Known rows, with every step that occurs:
mazis/sodem/kurut/nagot/vetiras: [-1.04  2.07 -2.55 -3.57 -0.52 -1.29  4.03  1.56 -3.14  0.38  1.17 -1.09
 -2.77  2.39  0.92  2.08  1.37  1.94  2.34 -1.77  0.11 -0.76  5.24  2.08
 -0.29  1.44  1.35  1.55  1.78  0.06 -0.46]
debop/kurut/sodem/mazis: [-1.07  1.44  1.46 -0.39 -1.63  2.46 -0.17 -1.16 -0.33  0.61  1.66  0.89
  0.92  0.38 -2.46 -0.26 -3.29  1.41 -3.68  3.72  0.93 -1.24  1.97  2.50
 -0.14 -1.28 -0.19 -3.12  0.99  1.92 -1.57]
bibe/sodem: [ 0.47  3.25  1.86  1.00 -1.46  2.71  3.27  0.92 -0.11 -1.59 -1.06  2.50
  2.25 -0.15 -1.84  0.24 -0.65 -1.57 -0.28 -0.23 -1.39 -1.60  0.93  0.47
  0.79  2.48  0.13 -0.97 -1.08  1.34 -1.67]
debop/bibe/sodem/mazis/nagot: [-0.36  0.73  1.83  0.75 -3.37  1.44  0.85 -3.43  3.09 -0.68 -0.62  1.88
  2.49  0.31 -0.40 -0.12 -2.90  2.57 -0.42  2.13 -0.52 -1.70  1.36  2.57
  1.59  1.56  1.15 -0.93 -1.29  4.43 -1.61]
bibe/debop/kurut/sodem/mazis/nagot: [-2.45 -1.69  2.16 -0.67 -3.65  1.72  0.21 -2.49  0.31  1.48  0.67  0.71
  0.42 -0.36 -2.50 -0.44 -0.72  2.13 -3.80  3.85 -2.69 -0.23  1.72  4.90
 -0.05 -1.22 -1.09 -3.68  1.83  3.89 -3.42]
sodem/kurut/fazu: [ 0.34  2.69  0.56  1.30 -2.47  3.24  1.15 -0.32 -1.44 -1.89 -1.47  0.21
  0.19 -1.66 -0.80 -0.60  0.22  1.05  0.16  2.62  0.70 -0.14  4.55  1.68
  2.55  3.90 -4.22  0.04  0.72  1.21 -0.15]
kurut/sodem/mazis/nagot/vetiras/debop/bibe: [-2.26 -0.18 -0.70 -1.59  0.80 -0.46 -1.35 -1.00  1.15  2.64  2.42 -0.94
 -2.61  2.00 -0.43 -1.10 -0.34  1.71  1.84 -1.73  2.48  0.69  2.22  2.44
 -0.77 -1.92  4.83 -0.54 -0.53  3.41 -0.92]
sodem/kurut/nagot/vetiras/debop: [-1.55  3.06 -0.95 -1.91  1.45  0.39  3.31  1.91 -5.27 -0.34  0.07 -1.34
 -3.34  1.04 -1.85  0.43  2.42 -0.80  2.16 -2.69  0.62  0.10  3.79  2.46
  1.61  1.38  1.09  0.19  0.75 -0.50 -0.60]
vetiras/debop/bibe/sodem: [ 1.38  2.82  2.79  1.34 -1.15  2.79  1.37  0.97  1.24 -1.91 -0.10  1.96
  0.19  0.37 -3.02 -1.82  0.14 -2.94  0.18 -2.06 -1.25 -0.31 -1.35  1.22
  1.56  0.08  0.45 -3.50 -2.40  1.62 -0.51]
vetiras/debop/kurut: [-0.25  1.08  3.57  0.17  1.34  4.32  2.31  2.17 -1.02  0.55 -0.28  0.83
 -2.47 -0.65 -3.15  0.72  2.99 -3.49  0.02 -0.35  0.06 -2.10 -1.23  1.35
  1.72 -1.29 -0.83 -2.85  0.67  1.17 -0.08]
mazis/nagot/kurut/fazu: [-1.62  0.15  3.42  0.57 -0.78  0.55  1.57 -0.75  2.41  1.19 -1.97 -1.14
 -2.97 -2.10  1.46  0.26  4.13  0.82  1.58  0.76  2.86 -1.06  2.46  2.83
 -0.66  2.56 -1.60  2.62 -1.47  3.13  0.00]
debop/kurut: [-0.83  0.98  3.46  0.04 -0.38  3.64  3.44  1.02 -0.08 -0.26 -0.64  0.83
 -0.16 -0.71 -1.45  2.31  1.42 -0.82 -1.13  1.32 -1.20 -2.64 -0.13  1.59
  0.77 -0.56 -1.81 -1.46 -0.18  1.46 -1.53]
vetiras/nagot/kurut: [-0.57  2.73  2.82 -0.88  3.27  1.35  2.36 -0.19  0.08  0.84 -0.39 -0.88
 -1.75  1.93 -0.63  1.23  4.72 -1.72 -0.74 -2.09  1.54 -1.74  0.66  4.48
 -0.88  0.37  1.81  1.36 -2.04  2.92 -0.26]
vetiras/debop/kurut/sodem: [-1.08  1.06  2.74 -0.26  1.05  2.64  0.22  1.88 -0.08  1.03  1.47  0.48
 -2.67 -1.07 -3.37 -1.44  0.29 -2.36 -1.01 -0.55  0.49 -0.93 -0.46  2.01
 -0.61 -3.20  0.09 -4.68  0.40  1.32  0.04]
sodem/kurut: [ 0.24  1.07  1.12 -0.14 -0.55  2.63  1.14  1.41 -2.36 -1.32 -0.55  0.39
  0.12  0.18 -1.71 -0.39  0.52 -0.94 -0.24  0.61 -1.46 -0.63  2.90  1.80
  1.47  3.46 -1.33 -0.07  1.84  1.62 -1.42]
kurut/nagot: [-3.44  3.45  1.52 -1.69 -0.08  0.72  4.64  0.83 -2.27  1.31 -0.80 -0.66
 -0.76  1.33  0.42  1.86  0.18  1.44 -0.97  0.03 -0.80 -2.47  3.45  1.99
  0.95 -0.37 -0.74  0.61 -1.06  0.31 -1.12]
vetiras/debop/kurut/nagot: [-2.60  2.71  3.30 -1.34  0.84  2.14  4.12  0.99 -2.17  0.98 -0.37 -0.38
 -3.26 -0.67 -2.29  1.37  1.86 -0.71 -0.52  0.12  0.09 -3.03  0.49  3.06
  2.25 -2.99 -1.47 -3.06 -0.18  0.14  0.39]
debop/kurut/sodem/mazis/nagot: [-2.79 -1.22  2.21 -0.84 -1.28  1.22 -0.54 -2.70  1.59  2.26  0.79  0.32
 -0.56 -0.93 -0.92  0.56 -2.62  2.88 -1.64  3.89  1.41 -2.29  2.14  3.46
 -0.36 -2.05  0.29 -2.23  1.66  3.95 -1.25]
kurut/nagot/vetiras: [-3.56  3.69 -0.62 -2.78  0.69 -0.06  6.18  1.56 -3.13  1.04 -0.05 -1.66
 -1.06  2.01  1.44  3.38  2.06  1.56  1.34 -1.71  0.05 -1.36  3.97  1.44
 -0.26  0.03  1.37  2.38 -1.82 -0.34 -2.03]
kurut/sodem/mazis/nagot/vetiras: [-3.25  0.19 -1.80 -2.35  0.34 -0.52  0.48 -1.36 -0.20  2.95  1.43 -0.71
 -0.32  1.52  0.76  0.75 -1.04  2.65  1.11  0.03  2.25 -0.18  4.43  2.01
 -1.47  0.09  4.44  1.87  1.06  3.02 -2.28]
sodem/mazis/nagot: [-2.10 -0.12  1.33 -0.92  0.04  2.00  0.95 -1.68 -0.06  3.33 -1.05  0.53
 -0.01  1.07  0.05  1.37 -0.28  1.45  0.20  2.05  1.18 -2.71  3.38  2.26
  2.14  1.95  1.62  1.87  2.08  3.66 -1.61]
nagot/vetiras/debop/kurut/sodem/mazis/fazu: [-1.70  1.27 -0.19 -1.87  1.89  2.60  0.32  0.29 -1.69  1.20 -1.21 -0.63
 -3.58  0.30 -2.58 -0.26  1.63  1.09  0.92 -0.18  4.10 -0.62  2.34  1.40
 -0.18  0.56  1.73 -1.87  1.90  1.71 -0.66]

Rows:
[ 1.10  0.50  3.97  1.47 -1.09  0.33 -1.21 -2.21  3.03 -0.72 -0.61  0.98
 -1.62  0.42 -2.73 -2.75  0.75 -1.52 -0.10 -0.58  1.77 -0.18 -0.88  4.14
  0.32  1.96  3.05 -2.05 -1.45  4.41 -0.45] -> vetiras/debop/bibe/sodem/mazis/nagot/kurut
[ 0.12  2.71  0.70  1.65 -2.06  2.80  2.13 -3.73  1.10 -0.21 -0.83  1.81
 -0.13 -3.55 -2.16  0.99  1.16  1.24  2.91  2.34  4.17 -1.33  1.52  2.42
  3.05  1.32  0.11 -1.88 -0.06  2.64 -0.03] -> bibe/sodem/mazis/nagot/vetiras/debop/kurut/fazu
[-0.27  1.49  1.54 -0.42  2.14  3.25  3.55  2.61 -1.72  0.63  0.38 -0.02
 -2.72 -0.11 -2.12  2.31  4.48 -3.32  2.38 -2.36  0.88 -0.95 -0.73  1.02
  0.67 -0.85  1.57 -0.73 -0.07  0.52 -1.03] -> nagot/vetiras/debop/kurut
[-1.72  0.72  1.49 -1.48  0.69  0.68 -1.99 -0.13 -0.54  0.73 -2.39 -1.36
 -3.06  1.77 -1.15 -2.63  0.32  1.35 -2.29  0.86  3.57  0.13  3.82  2.63
 -2.07  3.96  1.06  0.42  1.36  2.88 -1.16] -> nagot/kurut/sodem/mazis/fazu
[-0.68  1.83  1.27 -0.68 -0.07  0.01 -1.74  0.04 -0.72  1.01  1.17 -0.57
 -0.90  2.20 -1.88 -2.55 -1.45 -0.50 -3.87  1.28  2.33  1.28  2.84  3.10
 -2.56  1.68  2.28 -0.54  0.23  2.53 -1.85] -> nagot/kurut/sodem/mazis
[ 2.22  1.63  1.88  1.82 -4.18  2.04  1.21 -0.57  1.03 -5.26 -0.36  1.98
  2.11 -0.39 -2.10 -1.69 -2.19 -0.07 -1.04  0.64 -3.08  0.19  0.91  1.82
  1.04  2.78 -1.87 -2.99 -1.50  2.08 -1.40] -> debop/bibe/sodem/kurut
[-1.52  0.83  2.51 -0.36 -0.91  1.81  1.43  0.65  0.85 -0.03  1.30  0.44
 -0.57 -0.76 -1.48 -0.05 -0.84  0.13 -2.15  1.17 -0.81 -1.36  0.33  1.99
 -1.90 -2.63 -1.10 -3.17 -0.31  1.52 -1.10] -> debop/kurut/sodem
[-2.93  2.21  1.76 -2.17 -2.80  1.19  7.12  1.06 -3.58 -1.03  0.04 -0.65
 -0.38  0.68 -1.15  3.58  4.18  0.96 -1.40 -0.22 -4.06 -0.12  1.61  3.69
 -0.44 -1.13 -1.94 -1.12 -2.23 -0.59 -3.72] -> bibe/debop/kurut/nagot/vetiras
[-2.48 -1.38  3.22 -1.36  0.62 -1.56 -0.45  0.37  2.21  1.78  0.46 -1.58
 -3.37 -0.54  0.41 -1.73  1.80 -0.23 -0.19 -1.53  0.90 -0.50  1.62  3.08
 -3.97 -0.43  1.82  0.85 -0.95  3.66 -1.22] -> mazis/nagot/kurut/sodem
[ 1.17  0.02  0.81  0.95 -1.49  0.60  0.97 -0.45  1.37 -2.97  0.04  0.53
 -1.74 -1.30 -1.72 -0.99  1.97 -1.03  4.26 -3.39 -0.99  0.49  0.24  2.03
  0.92  1.93  2.09 -1.45 -0.94  2.83 -0.77] -> mazis/nagot/vetiras/debop/bibe/sodem/kurut
[ 1.82  2.31  1.20  1.49 -2.83  2.64  1.66  0.19 -1.40 -3.78 -1.14  2.28
  2.17 -1.04 -2.96 -1.15 -1.50 -1.47 -0.53  0.46 -2.21 -0.40  2.05  1.54
  1.45  4.45 -1.20 -1.98  0.65  1.57 -1.80] -> bibe/sodem/kurut
[ 0.01  2.09 -0.68 -0.25  0.45  1.40  1.67 -1.00 -0.90  1.58 -0.26  1.91
 -0.11  0.16 -2.19  0.52  0.98 -1.43  3.32 -1.41  2.25 -1.00  1.71  1.35
  2.03  2.66  4.45  0.17  0.93  2.68 -1.36] -> bibe/sodem/mazis/nagot/vetiras/debop
[-0.52  1.73 -1.52 -2.87  0.08 -1.39  2.26  1.71 -1.79 -0.15  1.90 -1.54
 -4.95  3.15 -0.38  0.38  2.31  1.10  3.14 -3.48  0.35  0.33  3.18  2.38
  0.35 -0.75  1.93 -0.92  0.33  0.51  0.80] -> mazis/sodem/kurut/nagot/vetiras/debop/bibe
[-0.24  3.68 -0.47 -0.46 -4.15 -0.94  4.24 -1.04 -1.21 -5.12  0.40 -0.15
  1.29  0.22 -0.53  0.73 -1.23  2.89  0.63 -1.21 -2.34  0.48  2.95  2.96
 -0.11  1.51 -0.72 -1.39 -3.39  0.53 -2.04] -> debop/bibe/sodem/kurut/nagot/vetiras
[-2.43 -1.18  0.40 -1.65 -3.06  0.63  1.72 -1.81 -0.65  1.22  1.39  0.12
  0.06 -0.07 -1.54  1.10  1.00  2.39 -1.58  1.85 -1.94  1.11  2.21  4.20
 -1.25 -0.82  0.88 -1.79  0.97  2.95 -3.97] -> bibe/debop/kurut/sodem/mazis/nagot/vetiras
[-2.12  2.47  0.87 -1.37 -1.42  0.67  3.03  0.50 -3.48 -1.00 -0.86 -0.81
 -0.71  0.18 -0.94  0.64 -0.60  1.37 -0.67  1.08 -1.35 -1.47  4.47  3.19
  1.63  1.33 -2.18 -0.16  0.87  0.39 -1.10] -> sodem/kurut/nagot
[ 0.28  1.28  1.36  0.48 -0.51  2.55  2.38 -2.06  0.13  0.19 -0.31  2.28
 -0.28 -1.60 -2.94  1.59  1.05 -0.74  2.60  0.06  2.13 -1.88 -0.06  2.54
  2.11  0.89  2.85 -2.19  0.92  2.90 -1.17] -> bibe/sodem/mazis/nagot/vetiras/debop/kurut
[-0.28  2.47  3.12  1.52 -0.44  4.80  2.11  0.45 -0.03  0.15 -1.08  0.64
 -2.00 -2.54 -2.18  0.10  2.69 -1.34  0.51  1.79  2.37 -1.58  0.33  1.49
  2.78 -0.58 -3.83 -2.89 -0.48  0.77  1.13] -> vetiras/debop/kurut/fazu
[-2.50 -0.94  1.49 -1.40  1.81  0.42  1.43  0.93  1.24  2.29  1.65 -0.74
 -4.22 -1.80 -0.91  0.67  2.85 -0.66  3.06 -2.84  1.59 -1.09 -0.09  2.18
 -1.76 -3.48  2.57 -1.54  0.25  2.43 -0.62] -> mazis/nagot/vetiras/debop/kurut/sodem
[ 1.47  3.82 -0.61  0.92 -0.87  2.27  1.27 -0.49 -0.41 -1.60  0.86  1.79
  1.22  2.38 -3.02 -0.57 -0.39 -1.29  0.65 -1.51  1.00  1.14  0.53  1.12
  1.93  1.84  3.59 -1.86 -1.69  1.47 -1.60] -> nagot/vetiras/debop/bibe/sodem/mazis
[-1.54  2.27 -0.33 -1.16 -0.60  1.63 -0.77 -0.28 -1.34  1.77  1.47  0.50
  1.16  2.40 -1.68 -1.42 -3.51  1.06 -2.90  2.20  1.30 -0.27  3.84  1.69
 -0.20  0.55  1.59 -1.14  1.20  1.97 -1.65] -> kurut/sodem/mazis
[-0.59  2.72 -2.34 -3.47  1.34 -0.81  2.95  2.72 -3.90  1.20  1.27 -1.09
 -4.71  2.61 -0.99  0.58  2.70 -0.59  3.51 -3.36  1.19 -0.40  4.36  2.04
  1.05  0.82  2.35  0.09  2.55 -0.03  0.72] -> mazis/sodem/kurut/nagot/vetiras/debop
[-1.44 -0.41  3.05 -0.64  0.33  0.42  0.01 -1.22  0.31  2.28 -1.14 -0.49
 -1.71  1.22 -0.21  0.17  1.84 -0.08 -0.40  1.13  2.33 -1.00  2.27  3.66
 -0.04  3.00  2.12  2.50  0.93  4.00 -1.55] -> sodem/mazis/nagot/kurut
[ 1.26  1.58  0.11  2.10 -3.00  1.11  0.95 -2.19  2.34 -3.40 -0.55  0.53
 -1.35 -3.07 -0.90 -1.46  1.76  1.26  4.69 -1.20  1.14  1.25  1.88  2.21
  1.95  2.44 -0.76 -1.27 -1.79  2.65  0.51] -> mazis/nagot/vetiras/debop/bibe/sodem/kurut/fazu
[-0.33  1.81  3.30  1.64 -4.49  4.70  4.02 -0.26 -0.72 -1.65 -1.56  0.94
  0.98 -2.10 -2.27  0.88  3.28  0.37 -2.30  3.68 -2.80  0.28  1.05  2.88
  1.75  1.08 -6.27 -2.77 -1.19  0.97 -2.03] -> bibe/debop/kurut/fazu
[-0.02  4.67 -0.87 -0.65 -0.89  0.30  3.70  0.98 -4.07 -2.78 -0.17  0.38
 -1.13 -0.46 -3.03 -0.43  0.60 -1.22  2.06 -2.58 -0.30  0.23  2.99  2.37
  1.65  2.57  1.18 -1.77 -0.27 -0.43 -0.95] -> bibe/sodem/kurut/nagot/vetiras/debop
[-3.00 -0.10  0.24 -1.51 -0.34  0.23 -0.85 -1.69  0.74  3.37  0.61  0.10
 -0.27  0.88  0.07 -0.86 -2.62  2.49 -1.08  2.05  1.45 -1.66  4.02  2.53
 -0.38 -0.27  2.11  0.13  1.82  3.91 -1.60] -> kurut/sodem/mazis/nagot
[-1.08  3.14  0.87 -1.24  2.24  0.14 -1.06 -2.63 -0.22  1.87  1.72 -1.14
 -0.74  3.29 -1.86 -1.45 -0.15  0.66 -3.62  0.66  3.50 -0.43  2.76  5.97
 -1.58 -0.41  3.45 -0.64 -0.72  3.65 -0.64] -> vetiras/nagot/kurut/sodem/mazis
[-1.49 -0.23  0.07 -1.06  1.36  1.09  0.59 -0.77  0.45  2.60  0.63 -0.66
 -2.47  2.28 -0.03  1.00  2.09  0.41  3.05 -1.80  2.14 -0.31  1.56  2.13
  1.74  0.37  4.19  1.26 -0.26  3.16 -0.86] -> sodem/mazis/nagot/vetiras/debop/bibe
